What can hang from each mark:
Z_929: Z_111 Z_523
Z_111: Z_114 Z_328 Z_446
Z_114: Z_446 Z_523 Z_782 Z_934
Z_934: Z_111 Z_114 Z_523
Z_446: Z_114 Z_523
Z_328: Z_523
Z_523: Z_111 Z_446 Z_782 Z_929 Z_934

Known rows, with every way that one mark hangs from another:
(Z_114 (Z_446 (Z_523 Z_929)) Z_782 Z_934): [ -4 -24  -9  -9  -5   9   5   4  11   0  -3   9   3  -2 -20   2   4  13
  -6   8  -6  34  -5  -4   8  -7   4  -6   0]
(Z_328 (Z_523 Z_782 Z_929 (Z_934 (Z_111 Z_446) Z_114))): [ -2   6 -16  -2  -2   8   3  -2  17   5  -1   9  -2  -6  -4  14   4   3
  11 -11   5  33  -4   4   6   6   6  -5   8]
(Z_929 (Z_111 Z_114 (Z_328 (Z_523 Z_934)) Z_446)): [ -6  -1  -5  -3   0   0   2  -2  17  -5  -9  17   6  -2 -15   4   6   2
   1 -12   1 -11   3   2  11  11   2  -5   5]
(Z_111 (Z_114 Z_446 Z_523) Z_328): [ -4 -21 -13  -7  -4   2   1  -1   2  -6  -7  13   7   0 -18  -2   0   7
   2  -7  -8 -13   3  -4  11   4   3  -7   3]
(Z_929 Z_111): [-3 14  1 -2 -3  3  4  0  7  0 -1  4  4  4 -6 -2  3 -5 -3  4 -7 -4  2  2
  2  3  2 -4  4]
(Z_929 (Z_111 (Z_114 Z_446 (Z_523 Z_782 Z_934)) Z_328)): [ -5  -2 -15  -7  -2   5   2   0  11  -1  -8  16   5  -3 -19   1   5   5
   6  -8  -3   3  -1   0   9  14  10 -10  10]
(Z_934 (Z_111 Z_328) (Z_114 Z_446)): [  0   7 -17  -5  -2   1   5  -1  14   2   5   3   6   3 -13  -5  -2   1
   3   6  -3 -12   3  -1  11   3   4  -4   4]
(Z_929 (Z_111 (Z_328 (Z_523 Z_782)) Z_446)): [ -6  10  -1  -3  -3  -1   0  -5  12  -1  -4  11   5   1 -10   6   7   1
   1 -11  -2  -6  -1   7   7   8   2  -4   7]
(Z_523 Z_934): [-2 -7 -4 -2 -3  4  7  3  5 -5 -5  6  0 -3  1  7  1 -3 -1 -1 -1 14 -5  2
 -1 -4  2 -2  2]
(Z_929 (Z_111 Z_328)): [ -5  12  -1  -3  -2   1   3   0   8  -3  -3   6   7   3  -8  -3   3  -4
  -4   1  -6 -13   0   1   4   2   1  -3   1]
(Z_114 Z_446 Z_523 Z_782 Z_934): [ -3 -29  -8  -9  -5   8   2   2   1  -5  -6   6   3   4 -24   3   1  10
   1   6  -6  23  -4  -4   6  -4   5  -9   7]
(Z_111 (Z_114 (Z_523 Z_929) Z_782) Z_328): [ -3 -16 -14  -6  -5   6  -3   0  -1 -10  -7  16   9  -3 -15   3   1   4
   2 -11  -3   1  -1  -9   6   1   4  -9  -4]
(Z_523 (Z_111 Z_328 Z_446) Z_782 (Z_934 Z_114)): [ -5   4 -22  -2  -5   4   3  -3  19  -1   0  17  -2  -8  -1  13   5  -1
   6 -16   7   1 -10   2   6  13  11  -7   1]
(Z_114 (Z_523 Z_782)): [-2 -2 -5 -4 -7  5 -1 -2 -4 -1 -3  5  1 -1 -3  5  1  1  4 -8 -8 10 -4  1
  1 -2  6 -5  7]
(Z_328 Z_523): [-3 -4  3 -2 -4  3  1 -2 -1 -4 -6  1  3  3 -2  9  1 -2 -2 -7 -7 -1  0  5
 -1 -8 -1  0  2]
(Z_934 Z_111): [ 0  8 -2 -3 -4  2  3  0  7  0  3  1  3  2 -1 -3  1 -5 -2  2 -6  5  2 -1
  1 -1  0 -2  6]
(Z_114 Z_523): [-3 -8  0 -3 -6  4  1 -1 -4 -4 -4  3  4  2 -6  0 -1 -1  1 -1 -9  2  0 -1
  5 -4  2 -3  4]
(Z_929 (Z_523 Z_446)): [-6  4 -4 -4 -6  2  6 -2 -6  5 -6 -1 -1 -1  0  8  0 -1 -2 -3 -6  4  1  2
  9 10  6 -7  0]
(Z_446 (Z_114 (Z_523 Z_929) Z_782 (Z_934 (Z_111 Z_328)))): [ -2  -7 -11  -5  -5   7   2   2  10  -9   1  11   8  -2 -16  -3   2   8
  -3   0  -5  26  -7 -13   6  -9   4  -9   5]
(Z_446 Z_114 (Z_523 Z_929 Z_934)): [ -3  -3  -6  -1  -5   6  10   4  14  -5   0  12   3 -10   0  -2   5   8
  -9  -3  -6  23  -9  -3   8 -11   3  -1   2]
(Z_111 Z_328 (Z_446 (Z_114 Z_782 (Z_934 Z_523)))): [ -2  -2  -9  -5  -5  -2   3  -1  12 -13   0  14   9  -1 -14   2   4   9
  -8  -5   0  -4  -8  -5  13  -8   5  -9   3]
(Z_523 Z_446): [-4 -5 -1 -1 -6  1  7 -1 -2  0 -3  1 -2 -4  4  8  0 -2 -2 -3 -6  2  1  0
  5  4 -1 -6 -1]
(Z_934 (Z_111 (Z_328 (Z_523 Z_446 Z_782 Z_929))) Z_114): [ -4  13 -18  -2  -3   6   2  -4   8   5  -1   2   1  -5  -2   8   1   0
   8  -9   1   6   1   0   8   6   5  -6   2]
(Z_934 Z_111 Z_114): [  2  17 -12  -2  -2   3   4  -2  10   3   7  -1   4   3  -4  -5  -3  -4
   2   7  -4  -8   4  -3   6   0   4  -4   4]

Rows:
[ -1  -7 -17  -3  -2   5   9   2  10   0  -2   6   0  -1  -9   5  -1   2
   3   6   0   7  -3   3   7   1   5  -5   3] => (Z_523 (Z_934 (Z_114 Z_446)))
[ -3  -6  -6  -6  -4   7   2  -1   3  -2  -8  10   2  -1 -21  -1   3   3
   1   0  -6   3   5  -9   9  11   6 -15   6] => (Z_929 (Z_111 (Z_114 (Z_523 Z_446) Z_782 Z_934)))
[ -3 -13 -15  -7  -4   6  -3  -2   3  -8  -7  13   4  -3 -15   3   0   7
   2 -12  -5   0  -1  -9   3  -3   8  -9   4] => (Z_111 (Z_114 (Z_523 Z_782) Z_934) Z_328)
[ -7 -14 -11  -2  -6  10   6   1   0   3  -9   8  -5 -12   3  14   3   4
  10 -11   0  45  -7  -1   6   8   6  -7   5] => (Z_114 (Z_523 Z_446 Z_782 Z_929 Z_934))
[-4 -6 -4 -1 -5  2  9  0  5 -6  1  4 -2 -5 -2  6  0  5 -7 -1 -8  7 -3 -6
  7 -4  1 -9  3] => (Z_523 (Z_446 (Z_114 Z_934)))
[ -2  27 -24  -6  -2   9   6  -1  11  12  -1   6   3   0 -11   4   3   6
   8   2  -2  11  -2   3  16   8  14 -10   8] => (Z_934 (Z_114 Z_446) (Z_523 Z_782 (Z_929 Z_111)))
[ -3   8  -6  -3  -7   2   6  -1  -5  -1  -1   4   2  -1  -5   8   2   3
  -6  -5  -7   0  -4   0   8   8   9 -12   1] => (Z_929 (Z_523 (Z_446 (Z_114 Z_782))))
[-6 18 -9 -4 -3  5  5  0  6  3 -8  6  8  0 -4  0  3 -2  0 -1 -2  6 -1 -1
 12 -1  6 -4  1] => (Z_934 (Z_523 (Z_929 (Z_111 Z_328))))
[ -2 -16 -11  -7  -4   4  -2  -4   9  -4  -2  16   1  -3 -17   4   2  10
   4 -11  -5  10  -1  -7  10   5   7 -11   9] => (Z_111 (Z_114 (Z_523 Z_782) Z_934) Z_446)
[ -3 -10  -8  -4  -8   8   1   0   6 -11   0  11   2  -1 -14   3   3   6
  -6  -5  -7   7  -9 -10   3  -6   7 -11   5] => (Z_446 (Z_114 (Z_523 Z_111) Z_782 Z_934))
[  2  -2 -15  -5  -4   4   4   1   3  -2   3   5   4   4 -16   4  -1   4
   1   7  -4  -7  -1   2   5   1   6  -9  -1] => (Z_934 (Z_114 Z_446 Z_782))
[ -5 -17  -7  -3  -5   9   5   2   3  -2  -8   8   1  -5  -3   5   1   2
   6  -3  -2  35  -5  -2   5  -3   2  -2   3] => (Z_114 (Z_523 Z_929 Z_934))
[-10 -20 -10  -8  -2   9   4   2  13   1  -8  10   4   1 -24  -2   3  10
   3   8  -7  28  -1  -6  14   2   3  -6   7] => (Z_114 Z_446 (Z_523 (Z_929 (Z_111 Z_328))) Z_934)
[-10 -15 -17  -7  -8  10   1  -1   7   4  -5  14   0  -5  -8  11   6   7
   8 -14  -4  25  -9  -1   7  11   8  -7   4] => (Z_114 Z_446 (Z_523 (Z_111 Z_328) Z_782 Z_929))
[-2 -5 -6 -7 -6  3  4  1  7  3  0  6  2 -3 -8  1  4  8 -3 -3 -9 10 -3  5
  7 -1  6 -3  7] => (Z_114 (Z_446 (Z_523 Z_782)))
[ -7   5 -22  -4  -6   7   6  -2   2   3  -8   6  -2  -6  -4  13   2  -4
   3  -9   5  -2  -5   0  10  18  14 -11  -5] => (Z_929 (Z_523 (Z_111 Z_328) Z_446 (Z_934 (Z_114 Z_782))))
[ -2 -20 -15  -9  -4   8   0   0   5  -2  -5  12   0  -1 -21   5   1  12
   4  -5  -9  15  -1  -6   6   3   9 -11  10] => (Z_111 (Z_114 Z_446 (Z_523 Z_782) Z_934))
[  2   4  -1  -3  -8   1   4   2   5 -10   4   8   8  -3  -8  -6   4   6
 -14  -2 -10  -7  -6  -2   5 -12   4  -6   1] => (Z_446 (Z_114 Z_782) Z_523)
[ -2   4 -19  -7  -3   5  -1  -1   5  -6  -7  11   5  -3 -10   5   0   5
  -2 -11  -1  -6  -2  -6   6  -5  11  -9   3] => (Z_111 (Z_114 (Z_934 (Z_523 Z_782))) Z_328)
[ -7 -16 -20  -7  -7   9   1   2  11  -3  -4  20   4  -4 -12  11   5   5
   1 -14  -2   5  -4  -6   5  13   5 -11  -7] => (Z_523 (Z_111 (Z_114 Z_446 Z_782) Z_328) Z_929)
[ -4  19 -10  -4  -4   1   5   0  12  -3  -2  14  10  -2 -10   0   6   6
  -3  -4  -1   4  -5  -2  17   3   6  -9   3] => (Z_934 (Z_523 (Z_929 (Z_111 Z_328 (Z_446 (Z_114 Z_782))))))
[ -5   2 -12  -2  -6   9   4   1   9   0  -3  11  -6  -7   7  16   6  -4
   2 -16   2  20 -11   2  -6   7  10  -6   4] => (Z_523 Z_111 Z_782 Z_934)
[ -4 -19  -6  -5  -7   5   1  -1   8  -5  -6  14   0  -3  -9   8   6   0
   4 -11   3  18  -8  -1   7  11   6  -8   4] => (Z_114 (Z_523 (Z_111 Z_446) Z_934) Z_782)
[ -8  -6 -14  -3  -6   9   5   0  19   3  -2  20  -7 -11   5  20   9   2
   6 -19   6  42 -13   1   3  14   7  -6   3] => (Z_523 (Z_111 Z_446) Z_782 Z_929 Z_934)
[ -6  -9  -6  -2  -7   6   0  -3  -1  -3  -9   8  -2  -4  -3  17   4  -1
   1 -20  -4  -7   1   0   3  12   4 -12  -2] => (Z_328 (Z_523 (Z_111 (Z_114 Z_782)) Z_446))
[ -3   2 -10  -2  -3  10   3   1   8   3  -6   6  -2  -6   2  15   5   0
   6 -12   1  45  -6   4  -3   1   4  -2   9] => (Z_328 (Z_523 Z_782 Z_929 (Z_934 Z_111)))
[ -4   4 -14  -6  -6   1  -1  -3   9  -5  -6  15   6  -2  -8   6   5   1
  -1 -18   2 -20  -2  -3  14  10   9 -11  -1] => (Z_934 (Z_523 (Z_111 (Z_114 Z_782) Z_328 Z_446)))
[ -3  -1  -9  -2  -8   4   5   2  14 -10  -1  15   5  -9  -4   0   7   4
 -12 -12  -2  -4 -13  -3   5  -4   8  -6  -1] => (Z_446 (Z_114 Z_782) (Z_523 (Z_111 Z_328) Z_934))
[ -8 -20 -18  -6  -7  13   5   1  10   6  -7  15  -5  -8  -6  14   6   7
  10 -12  -1  47 -11   0   5  12  10  -8   8] => (Z_114 Z_446 (Z_523 Z_111 Z_782 Z_929 Z_934))
[ -4   3 -17  -9  -3  10   6   1  14   9  -2   5   0  -1 -11   6   3   9
   4   2  -2  44  -4  -3  10   0  10  -8  13] => (Z_114 Z_446 (Z_934 Z_111 (Z_523 Z_782 Z_929)))
[ -2  16 -16  -7  -2   7   7   1   8   7  -5   6   3   5 -21   2   3   2
   2   9   0   6  -1   5  11  15  15 -11   5] => (Z_929 Z_111 (Z_523 (Z_934 (Z_114 Z_446 Z_782))))
